What can hang from each mark
W: H
G: L
C: W
H: S W
L: C G H R V
S: A H R V
R: L
A: L S
V: L S

Each row was made from one small tree. Brackets hold a mark, then the marks that hang from it, in alphabetical order. Every link used is in the known rows. Write each row's tree.
Known rows
(V L): [ -8  -2   0  -2  -1   1   7  -1   3   0 -32  -1  -1  -3   1   2  -2  -2
  -1  -2  -2  -5  18   1 -11   2 -10  -1  -3]
(R L): [  2   1   1   1   3  -1  -6  -2   3  -1  -4   2  -1   1   3  -9   0   1
   1   0  -1   8 -11   5  10   4  -2   0  -4]
(L R V): [  2   6   2  -4   3   0 -16   0  -2  -5 -14  -4  -5   7   3   2   8   0
  -3   2   1 -13 -60   7   1  -2 -14  -9   6]
(S A H (R L) V): [-18  27   1  -5   8  -3 -20 -27   4   1 -10  29  -2  -1   3  -5   5   4
  13  -3  11  67 -53  -8  11   3 -11  -2 -17]
(H (S A)): [ 11 -23  -1   7  -2  -1  -4 -47  -1   3  -1  15   3   5 -17   0   6   0
   7  -2   5 -21   5 -20   0   5  -8  -2   8]
(S A R (V (L H))): [-32  11   0   3   5  -1 -17 -21   9   4 -44  20  -3  -3  -6  -2   5  -3
   5  -4  11  10 -30 -10 -12   2 -27  -1 -16]
(H W): [ 1  2  0  6 17  2  5 38 -1  5 -2  0  0 -7  0 -6  9 -1  0 -1  2 -8  0 -2
 -1  3  0  4 13]
(A L (S H V)): [-23 -13   1  -1  -9   0 -29  41  -2   5   6 -17  -5   5   0  21   5  -4
  18  -1   7  61 -15  28  -8   4 -17  -1 -10]
(S (R (L C G)) V): [-30   3  -6   3  10  -7 -33  -9   3   0 -25  17  -2   3   1   2   4   2
  -2  -1   6  38 -71   5   6   0  10  14  -6]
(A (L G H V) S): [ 16 -22   3   6  -9  -5 -45  49  10   2  -9 -34  -6   5   4  11  14  -5
  12   5  13 -14 -41  28 -21  12  -4   1  -1]
(C (W (H S))): [  5 -19  -8  11  31  -1   2   7   1   8  -6   6   6   0 -14  -3   4  -5
  -1  -1  -2 -21  -3  -4  -1   0  -2   5   7]
(H (S (V L)) W): [-46 -30  -1  11  17   0   4  33   0   6 -41  15  -4   4 -14  -2  15  -2
   7  -8   1  -3  14   1 -11   9 -15   0  19]
(C (W H)): [  1  12  -7   4  34   0   2   8   2   6  -1  -2   5  -7   0  -2  -1  -4
  -7   0  -3 -12  -1   2  -1  -1  -1   6  -6]
(H (S A (R L)) W): [ 22 -11   0  13  18   0 -10 -12   1   6  -9  23   3  -7 -13 -14  12   1
  12  -1   8  -7 -53 -20  10   5  -4   1  13]
(R (L (C W) G H)): [  4 -10 -13  15  50  -3 -26  24  10   7 -25   1   5  -6  -2  -5   9  -4
 -17   0  11  -3 -28   0   1   6   2  22  -4]
(W (H (S A V))): [-30 -11  -1   7  -8  -6 -11 -43  -1   4  -5  23   1  12 -17   1   7   0
   9  -6   1 -16   3 -13   2   5 -14  -2   2]
(W (H S)): [  3 -20  -1   9 -11  -4   2   4  -2   3  -6   8   4   8 -12  -2   2  -2
   5  -1  -2 -22  -2  -5   2  -1  -1  -1   9]
(W (H (S (V L)))): [-47 -22  -1   6  -9  -4   0   1   1   4 -41  15  -2  13 -13   2   3  -3
   6  -7  -4  -8  14   2  -9   4 -16  -2   3]
(H (S R) W): [ 11 -20  -1  13  14   1   0  35  -3   6 -10  16   2  -6 -12  -6  10   0
  11   1   5  -1 -49 -11   0  -2   5   1  21]
(H (S V) W): [-39 -29  -1  13  18   0  -3  34  -2   6  -9  16  -2   7 -16  -4  16   0
   8  -6   4   2  -4  -1  -1   7  -5   1  23]
(A (L C R)): [  2  -5  -7   3  -4   1 -36  10 -10   1  -6   1   3   4   1  25   0  -6
 -22   1  -1   5 -62   5   0 -11 -26   8   4]
(L H): [ 0 -4  0  7  1 -1 -6 29  5  3 -7 -1  1  0 -2 -5  4 -2 -2 -1  7 -8 -6 -2
 -2  2 -8  1 -2]
(R (L G H V)): [  3   1   3   3   8  -7 -27  26  16  -2 -24  -2  -4   7  10 -15  14   2
   1   1  11 -12 -38  10  -3  15   5   0   1]
(L C V): [  2   5  -5  -1   5   1 -18  -4   0  -2 -15   2   0  14  -4   8  13  -4
 -18   1  -1 -11 -10   6  -2   1 -48   2   0]
(G (L (H (S A V)))): [-31 -24  -2  15   6  -9 -44 -27   5   4  -1  23   0  12 -14   1  14  -1
  12  -6  11   4  21 -13   6   4 -14   0  -4]
(C (W (H (S (V L))))): [-45 -21  -8   9  33  -1   1   4   4   8 -41  13   0   5 -14   0   5  -6
   0  -7  -4  -7  14   4 -12   5 -17   4   0]
(V (L C) (S (H W))): [-31 -19  -6   5  21   6   4  55  -1   7 -54 -10   7  -6   0   8   1 -12
 -12  -9   6  28  17  -4 -10   6 -35  15  19]
(C W): [ 1  1 -6  3 42  4  1  2  3  4 -1 -2  2 -7 -1 -1  2 -2 -7  0  0  1 -1  2
 -2  1  0  5 -3]

Which tree is each row?
[ 18 -13   0   7  12   2   5  66  -3   6   0 -22  -1 -12  -8   1  12  -3
  21   1  10  27   1   8  -2   4  -3   2   4] : (A (S (H W)))
[  5 -22 -15  15  26   1 -26  15  -5  10  -5   9   9   6 -11  19   6 -10
 -23   0  -5 -12 -16   3  -6  -3 -36  14   7] : (A (L (C (W (H S)))))
[  1   0   2   3   5  -7 -22  28  13   0 -20  -3  -5   6   6  -7  13   0
   0   2  13 -19 -28   5 -12  11   6   1   5] : (L G H V)
[-40   0   0  -2   4  -7 -20 -47   1  -2 -46  11  -5  -5   0   7   1   2
   6  -7   8  -4 -37 -10 -12   5  23   5   0] : (S A (V (L G R)))
[-23 -14   1   3  18   4   5  61   0   6 -14 -14   4  -8   5  -3   0  -6
   5  -7   9  34  -2  -2  -2   8   1   5  23] : (V (S (H W)))
[  2   0  -6  -1  -1  -5 -53   9  -4  -3 -20  -2  -1   9   9  24   9  -4
 -20   2   4  -7 -84  12 -10  -2 -11   8  12] : (A (L C G R V))
[-24 -20 -11   2  47   6 -25  -1  -2   1 -32 -23   5   4  -3  10   3 -12
 -21  -4   3 -10 -63   8  -1  -1 -38   9  14] : (L (C W) R (V S))
[-23 -11   4  -8   5  -4 -16  22   9  -2 -25 -16   0   5  14   0   2  -3
   8  -3  12  30 -24   7 -12  14  14   1  17] : (L G (V (S H)))
[  0 -12  -7  11   6  -6 -20  24   4   4 -20   1   4   0  -4   4   6  -4
 -13   0  13 -10 -17  -6  -6   1   5  17   3] : (L C G H)
[-22  -5   3  -2  22   4  -4  61   3   3 -21 -15   1   2   9  -5  10  -6
   3  -5   9  24 -14   7  -6  14 -23  -2  25] : (L (V (S (H W))))
[ 11 -12  -1   8 -11  -4  -2   3  -2   4  -9  15   4   2 -11  -2  -2  -1
  10   2   0  -6 -50  -9   2  -7   3  -2   5] : (W (H (S R)))
[-26 -22  -4  -1   6  -3 -25  -4   4  -2 -32 -20   2  11   3   8   3  -7
 -11  -3   7 -10 -24   6 -10  10  -8  11  18] : (L C G (V S))
[  1 -10  -6  12   4  -1 -21  25  -3   2 -21   0   3   2  -9   8   5  -6
 -17   0  10 -12 -54  -6   5 -11 -24   9   1] : (L C H R)
[-26 -18   3  -5   2   2 -18   2   0  -5 -25 -24  -1   8   5   2  -2  -6
   0  -4   3 -11 -64   9   0   2 -12  -6  17] : (L R (V S))
[ -6   4   1   1  20   4  -4  14   0   7 -15   0   7 -16   3  -3  -1  -5
  11  -4  14  36 -43 -19  -2   5  -3   5  16] : (V (S A (H W) R))
[-39 -24  -1   4  -1  -1  -6  -5   2   2 -44  22  -4   6 -13   3   3  -1
  12  -5   1  21 -33   0 -10   0 -11  -4   2] : (H (S R (V L)))
[-30 -22  -1   6   0  -3 -12 -48  -1   3  -5  22   0  12 -19   1   9   1
  10  -6   5  -3   3 -13   1   7 -13  -2   5] : (H (S A V))
[  1 -39   0  15   0  -9 -12  27   8   4 -17   6   2   4 -10  -6   7   0
  10  -1  14 -18 -19  -9  -8   8  29   7  16] : (L G (H S))
[ -1  -6  -8  13   8  -6 -39  17   2   3  -4   4   4   4  -2   9   8  -5
 -13   0   5   6  20  -4   8  -7 -25  12 -10] : (G (L C H))
[-35 -37   2   7   1  -3 -15  30   7   0 -63 -26   0  -8   6   1 -10  -8
   4  -8  15 -15 -51  -1 -16   5  30   9  17] : (V (L G H R) S)
[  0 -11   1   8   3  -7 -20  29   3   0 -21  -4  -1  -7   3  -2   1   1
   3  -1  14 -13 -66  -5  -3  -2  38   7   8] : (L G H R)
[-34 -33 -13  12  45   7  -8  27   8  10 -58 -20   8  -5  -8   6  -2 -17
 -22  -8   7 -10   9   1 -14   4 -42  18   3] : (V (L (C W) H) S)
[-49  -5  -7   2   4   1  -9  -7  -1   2 -43  10  -2   9  -7  13   5  -5
 -14  -7  -2  13  17   5  -8   0 -41   8  -7] : (S (V (L C)))
[-29  -9  -7  10  34  -3 -10   4   1   8 -14  20   2   1 -14  -2   5  -2
   7  -2   0  13 -53   0  -1  -4  -2   3  -1] : (C (W (H (S R V))))
[-27 -22   2   5   0   3  -6  27   9   4 -54 -15   2  -7   2  -2 -10 -10
   4  -5   9   6 -38  -1 -13   1 -12   2   2] : (V (L H) (S R))
[  2   2   2  -3   4  -7 -24   0   1  -6 -21  -4  -5   3   7   1   7   3
   2   2   6 -14 -70   5  -6   2  23  -1  11] : (L G R V)
[-38 -27  -8   8   2   0 -14  -9  -2   4 -51  25  -1  10 -20  13   6  -4
  -3  -5   2  20 -33  -3  -7  -4 -36   6   1] : (H (S R (V (L C))))
